Each row was made from one walk, in order. Every step used is in the known rows, and no mark comes twice. Write each row's walk.
Known rows:
gukig > leru: [  5.3  17.0 -10.4  -6.3 -26.9   3.8  -2.6  -6.2  18.7  -2.3  -1.8  -9.3
   1.8   6.9   3.5   1.2  21.5  -5.1  10.7 -29.4  -5.5   0.7   1.0  -5.3]
lali > gukig > leru: [ 13.0   9.2 -12.0 -20.0 -32.1   3.1 -14.8   8.0  12.3 -21.2   1.3 -22.0
  -3.0  15.9  -9.5   0.3   8.6  -5.2   1.4  12.0  -8.0   7.4  -6.4  -5.5]
gukig > sipe > sivo > ratus > lali > leru: [ 10.0  -4.8 -16.4  -3.4  15.4   2.0  19.0  -1.6 -20.0  21.1 -22.3 -46.1
   6.3  12.4  12.9 -10.2  20.9   2.3  21.3  29.1  16.6  11.8  -0.4   0.4]
zokibit > sipe: [-13.7  17.0  20.1  -9.3   6.9  -0.4  12.2   0.8   3.2  12.2  -0.8   6.6
  -3.3   6.8  -2.6  15.0  13.0   2.0  -8.0 -52.1 -12.3 -17.9   7.9  -3.1]
lali > leru > ratus > sipe: [  4.9   8.3 -11.4   1.0  -0.6   3.2   8.4 -26.1  17.5  10.0  -3.9  -1.3
   1.9   3.5   5.0  26.3   6.3  -4.1  -0.3 -16.8  -8.9 -14.8  16.8  15.2]
lali > ratus > sipe > gukig: [  7.3  20.2  11.7  18.7  -4.8   8.7  16.4  16.6 -16.5 -13.0   6.8  -2.5
  -0.2  -4.6 -11.9 -48.4  -9.6  -3.2  -8.7 -16.3  12.7 -24.0 -10.1 -14.4]
sivo > ratus > lali > gukig: [ 13.3   8.7  -1.3  -7.0  21.6  -1.4 -11.3  13.8 -29.5  -9.4  -9.7 -41.8
  -0.4   2.0  -1.7 -19.9   6.0   6.1  -3.8  42.1  23.2  17.2  -5.8 -11.0]
sivo > leru > ratus: [ -7.9 -18.5 -12.0  -3.7   2.3  -6.9  -4.4 -11.4  11.3  24.2  -3.0  22.7
   0.3   0.2  13.4  -5.7  23.8  -2.5  -0.2  -6.4  -4.7  11.4   8.5   4.6]
ratus > zokibit > sipe > sivo: [ -4.3  -1.0  24.9   4.7  18.3  -1.0  -4.5   3.6  23.9   9.5   5.7  29.2
  -4.4   0.1  -1.1  26.9  -5.0   1.4   7.1 -23.0 -15.7  -1.0  -3.7  11.3]
leru > ratus > lali > gukig > sipe > zokibit: [ -6.3  -6.1  -0.8   1.6 -19.1  -2.6  -6.6   1.9 -41.7  16.4   7.9  -8.1
   3.8  12.3  -1.1  -8.9 -30.8  -0.8  12.3  53.4  11.5  20.6 -12.5  -5.5]
ratus > lali > gukig > sipe > zokibit: [ -6.5  12.7   8.3  -2.5 -12.0   0.6   6.0  21.6 -44.2   3.0   3.3 -12.6
  -1.4   9.2  -3.4  -7.4 -26.8   0.5  12.6  32.8  16.3  24.1 -19.7 -10.6]
sivo > leru: [ -7.9   0.5  -3.0  -8.5  11.1  -3.1  11.0   7.8   8.4  10.9  -7.2  16.5
  -5.1  -2.6  11.1  -5.1  28.0  -1.2  -1.6 -32.1  -0.5  15.3   1.0  -0.1]
zokibit > sipe > sivo > ratus > lali > leru: [ 15.3  -3.0  10.1  -7.7  41.3  -6.8   6.0  -3.8  -7.4  12.2 -21.8 -23.8
  -3.9  23.6   4.1   4.7  17.7  11.5   0.6   3.4  14.6 -10.3   8.1   5.4]
zokibit > sipe > gukig > ratus > lali: [-16.8  14.8  18.6   4.5 -21.7  -2.5  25.4  14.5 -25.7 -20.0  -2.0   8.6
  -3.9   2.1  -6.4 -31.4   9.0   5.1   2.6  16.7  32.1 -30.4   5.6 -25.8]
ratus > lali: [  1.0  25.9  23.2   4.2   9.7  -0.2   5.4   5.0 -12.9  20.4  -6.5 -16.8
   0.0  -5.5   9.7 -15.0   3.5   2.8  22.0 -18.9  20.0  10.7  -0.1  -0.5]
gukig > ratus: [-11.7  21.7 -19.7  -4.3 -33.9   0.0  10.3  -0.1   6.3  -4.6  -4.0  -1.0
   1.0  -5.9   0.7 -12.4  12.3  -9.9  18.2 -32.2   1.7  -0.5   5.3 -15.4]
leru > ratus: [ -4.7   3.0  -1.7   3.3  -9.6  -3.8 -12.3 -16.9   6.1  32.5   3.1  -5.0
   6.1   0.3   7.0  -4.6   5.8  -9.0  15.6 -27.1  -9.8   3.3   5.7   1.6]
leru > ratus > zokibit > sipe: [-11.0  -7.9  12.6   8.2   0.0   0.4  -6.9 -14.9  27.3   5.1  11.1  29.9
   0.0  -2.3   5.9  31.6   3.8   1.4 -19.2 -11.6 -18.9  -8.0  12.2  13.2]
lali > ratus > zokibit > sipe > gukig: [  1.9   1.1  30.2  18.9  -4.3   4.7   7.4  28.8   9.8 -26.2  12.3  14.7
  -8.7   5.7  -8.2 -30.7  -3.2  -0.2 -37.5 -18.9  -1.3 -18.7  -8.6  -3.0]
sivo > lali > leru > ratus > zokibit: [  5.8 -14.5  -7.1   6.7   8.3  -3.7  -9.0 -15.6  20.5   7.5  -5.4 -27.7
   2.2 -15.1  18.5  31.3  -3.4  -5.6 -11.5 -26.0  -9.9  21.5  10.3  22.9]
sivo > leru > ratus > sipe: [ -9.1  -9.4 -17.7   0.7  12.9   1.5  11.0 -20.5   6.8   7.0   0.1  39.6
   2.1 -12.7   8.6  11.3  15.7   4.8  -8.8  10.1  -0.4  -4.7  13.9   7.0]
ratus > zokibit > sipe > gukig > leru: [ -4.6  -3.0  12.7   7.8 -22.2   5.2   2.4  10.4  22.9 -37.6  11.1  24.7
  -4.9   4.0  -3.0  13.3  19.8   1.4 -20.3   3.1  -0.8 -22.8  -2.7  -8.2]
sivo > lali > ratus: [  8.3  13.9   4.8   2.2   7.9   0.7   4.7  10.3 -17.7   7.4  -6.6 -46.5
   2.6 -10.7   2.2 -36.2 -12.7  -2.1 -11.5 -61.3  -0.3  11.8  -3.2   0.2]
lali > ratus: [ 11.3  19.1   6.1   4.4 -10.1   3.0   2.0  11.7   4.8   8.8  -0.6 -19.4
  -2.2   8.2  -1.3 -40.2  -0.3  -6.6  -5.5 -50.8  -4.3   3.7  -4.9  -0.1]
ratus > lali > gukig > sipe: [ -5.5  12.2   8.8 -12.3 -12.8   7.9  19.3  19.0 -32.7   0.4  -2.9 -38.1
   1.4   2.8  -1.7 -13.7  -3.0   1.8   7.3  48.7  11.6  14.5  -6.3  -4.4]

Which walk is each row?
[-14.4 -16.0  23.4  17.9  -5.6  -2.3  -6.9  -0.2  11.8  -0.1  16.0  30.2
  -0.4  -3.0   0.1   7.1   2.3  -2.3 -16.3   5.4  -6.0 -19.5   1.6  -1.6] -> leru > ratus > zokibit > sipe > gukig
[ -0.8  -3.8  28.6  16.2  11.8   1.9   8.9  26.5 -13.1 -26.1   6.5 -11.4
  -3.9 -13.6  -5.4 -24.4 -16.7   4.7 -45.3 -29.5   4.6 -10.5  -7.3  -3.5] -> sivo > lali > ratus > zokibit > sipe > gukig
[ 17.2  15.3  -9.3  13.5 -29.9  13.0  10.4   8.2  -2.2 -37.2   7.1  -2.8
   0.4   4.9 -11.5 -44.0   2.4  -0.3 -14.1   4.5  12.9 -30.1  -7.1 -15.6] -> lali > ratus > sipe > gukig > leru
[ -9.2   1.2  22.6 -10.6  32.1  -7.5   4.1  -2.3 -20.4  28.3  -7.1 -14.7
   2.9  -6.2  -3.0  15.1 -12.4   5.3  11.3 -49.1  -9.4  -3.8   1.1   0.7] -> zokibit > sipe > sivo > lali
[ -6.6   1.6  -3.2   5.0  24.9   3.5   2.4  -1.4  13.7 -17.9   0.0  13.5
  -0.8  -7.6   4.4  28.7  24.3   6.8 -33.0 -19.1  -9.0  -7.0   5.8  -1.2] -> sivo > ratus > zokibit > sipe
[-14.5   4.9  -8.2 -21.4  -7.4   5.7  17.3  14.1 -39.1   0.0  -4.7 -54.4
   7.1 -14.2  -3.7   4.8  -9.8  -2.6  -4.6   4.4  -8.2  19.3  -5.7  -7.1] -> sivo > lali > gukig > sipe
[  6.2  -0.7 -20.7  -2.1 -35.2   0.2 -17.9 -26.2  22.0   9.7   2.4  -3.9
   6.8   8.7   6.4   1.5  18.1  -6.7  12.2  -5.4 -10.1  -2.3   8.6  -0.6] -> gukig > leru > ratus
[  3.8   7.9 -25.4   3.0 -24.4   8.3  -3.9 -34.7  15.5  -7.1   6.0  14.2
   9.2  -3.3   1.8  18.4   9.7   0.8   3.2  13.1  -4.8 -19.8  13.5   2.4] -> gukig > leru > ratus > sipe
[ 13.3 -10.2 -20.8 -14.6 -40.1  -0.2 -29.2 -11.1  16.6  -9.1   5.6 -16.5
   2.4  18.2  -6.8  -0.8   3.9  -7.0   0.4  37.6 -12.9   3.7   1.1   0.0] -> lali > gukig > leru > ratus
[ -4.1 -11.6  -4.9 -11.6 -19.7  -1.7  -7.2  15.2  20.6 -35.6   7.2  24.7
  -8.7   7.8 -17.7  16.8 -16.6  -1.7  -2.5  37.5 -10.4  -2.4  -3.7  -0.9] -> lali > gukig > ratus > zokibit > sipe > sivo
[  8.1  -8.6 -12.2  14.4  26.7  -1.1 -20.2  -0.5  13.1   8.7  -2.2   1.2
   4.5 -12.3   7.5   4.0   6.3  -3.5  17.8  -4.3  -2.1  22.2 -12.2   0.6] -> sipe > sivo > ratus > zokibit
[ 11.1  -4.2 -22.9   3.6 -15.7   4.2 -14.1 -34.3  16.0   9.9   4.9  18.3
  10.4   2.8  -1.8  13.0  -4.3  -1.0  29.8  25.1  -7.1 -15.4   4.6   4.8] -> gukig > leru > ratus > sipe > sivo
[ -0.9 -13.2   3.1   2.9  14.6  -6.3  -0.8  -7.4  -3.9  23.0  -7.3  14.7
  -0.5  -2.3  19.2 -18.0  18.0   7.0   2.9  25.1  20.5  16.0  10.1   8.4] -> sivo > leru > ratus > lali
[ -9.1  -6.6   7.0  15.3  19.2   0.5   1.0  12.2  -1.6 -22.9   4.7  12.8
  -0.9  -8.2  -1.3   3.2  22.2   3.2 -29.4  -1.1   4.8 -16.6  -4.4 -16.6] -> sivo > ratus > zokibit > sipe > gukig
[ -7.5  -5.2  22.3   2.4  34.2  -3.6  -1.7   1.5   0.4   7.6   0.3   3.0
   0.2 -19.9   2.4  33.4 -18.6   6.0  -0.2 -32.1 -12.0   7.7  -2.2  11.9] -> ratus > zokibit > sipe > sivo > lali
[ -7.0  21.1 -28.9  -3.6 -28.7   0.0   0.8   8.3 -18.1 -38.1   9.0  29.6
  -4.9  -2.3 -19.2   8.9 -33.5  -4.3   4.6  12.6   8.5  -2.5 -10.9 -20.9] -> lali > gukig > ratus > sipe > zokibit
[  3.0 -12.2  18.2  -5.2  33.5  -4.7   4.2   2.0  17.2   2.1  -9.2 -12.7
  -6.1  -3.0   5.4  43.3  -9.3   4.0  -8.0 -39.0 -13.8   5.5   3.7  23.3] -> ratus > zokibit > sipe > sivo > lali > leru
[ 18.9 -12.7 -23.0  -9.9 -21.3   3.2 -26.2 -21.6   9.9  -9.3   8.7   5.2
   5.1  11.9 -14.7  11.6 -17.3  -1.2  19.3  67.5  -9.6  -7.7  -1.9   4.5] -> lali > gukig > leru > ratus > sipe > sivo
[ -5.6 -26.7 -11.9   9.3   5.4  -2.0  -9.0  -6.7  32.8   4.9   4.2  39.7
  -2.0 -12.8  19.3  13.1  18.5  -1.7 -14.5   9.4  -6.4  23.5   5.4  15.9] -> sivo > leru > ratus > zokibit
[-3.2 -4.0 -5.5 -3.1 30.8  0.1 13.0 -1.9  0.7 11.4 -5.1 38.6 -1.8 -8.8
  2.5  7.6  6.0  4.7 17.3 -0.7  3.5  2.0 -2.5  5.7] -> ratus > sipe > sivo > leru
[  8.4 -26.3  11.9   3.2  23.2  -0.5   4.5  18.7  29.1 -12.3   1.2  44.2
 -12.9  11.8   0.3 -13.7   2.9   8.1 -32.8  -2.1  -9.4   3.9  -4.1  19.2] -> lali > ratus > zokibit > sipe > sivo > leru
[  4.9   1.3  15.5  -1.0  41.7  -5.3  -0.9  -2.4 -24.3  18.4 -12.0  -8.7
   1.8   7.5   0.9  -6.7   9.7  13.9   8.2  11.9  16.7  -8.9   1.6  -7.1] -> zokibit > sipe > sivo > ratus > lali
[  8.6  -1.1  13.9  -3.4  -3.0  -4.0 -21.1  -1.2 -14.3  14.1   1.5 -25.2
   0.2   7.1  -0.4 -17.8 -14.1   0.6   8.7  46.2  12.9  14.2   0.1   4.5] -> leru > ratus > lali > gukig
[ 16.9  -6.1   7.9  16.4  19.0  -0.1 -12.2  13.2   2.6   6.2   0.1 -23.8
   1.6 -17.2   3.7 -23.3 -32.9  -2.8   1.4 -32.1  -3.3  27.8 -14.7  14.2] -> sipe > sivo > lali > ratus > zokibit
[ -8.4  -6.6  -7.7 -26.0  -5.2  -8.0   0.3  10.0 -21.8 -16.0  -5.7 -17.4
  -2.0   0.0 -19.1   4.3 -23.9   2.1   1.2  13.0  -5.0  -5.3   0.8 -11.1] -> zokibit > sipe > sivo > lali > gukig > ratus
[-11.6   9.6  -5.9 -18.7 -22.7   8.2  15.5  16.3 -16.4   0.3   1.7 -29.0
   2.3   4.6  -7.3   0.2   3.5  -7.5   3.9  15.9 -12.6  11.2  -7.3  -7.2] -> lali > gukig > sipe
[ -8.1  10.5  -7.5  17.1   0.9  -2.6 -10.5 -23.1 -11.1  19.7  12.2  37.5
   5.2  -5.3   0.8  18.8 -27.2  -2.6  15.8 -23.3  -0.5  -4.0  -2.8  -4.0] -> leru > ratus > sipe > zokibit
[  1.9  -1.2  -1.4  10.7  -7.5   0.9   7.4 -12.9   1.5   5.1   0.9  -3.3
   1.8   3.0  -0.5   0.3   4.6  -7.9   2.3   1.1   5.1 -25.4   7.0  -0.8] -> lali > leru > ratus > sipe > gukig
[  5.3 -14.0  -7.1  -6.9  23.5  -3.6 -18.8 -15.2 -27.7  15.3   2.6 -21.7
   9.0 -16.0 -10.9  12.9 -41.9   1.3  17.1  36.7  -4.9   5.5  -2.6   5.7] -> leru > ratus > sipe > sivo > lali > gukig
[ -5.3  25.4  -4.2   2.4 -23.6   0.2  14.8   3.7 -10.1  -5.9  -7.8  -7.4
   0.0  -7.4   6.0 -24.5   6.7   0.3  24.0   0.8  26.0   3.5   6.1 -11.1] -> gukig > ratus > lali
[ -6.7 -31.3 -16.3 -18.9  -7.8  -4.5   1.8  21.6  26.4 -44.3   1.3  51.8
 -15.4   7.5 -10.6  16.2   2.0   4.8 -21.4  57.2  -5.8   6.5  -0.9   3.0] -> lali > gukig > ratus > zokibit > sipe > sivo > leru
[ 11.4  -5.8  -8.8   1.6   8.5  -1.5  -2.7 -27.2  17.0  26.3  -4.7   2.0
   3.3   8.0   1.8  20.0  -7.3  -5.5  26.6  -1.1  -9.2  -9.6   8.4  18.1] -> lali > leru > ratus > sipe > sivo
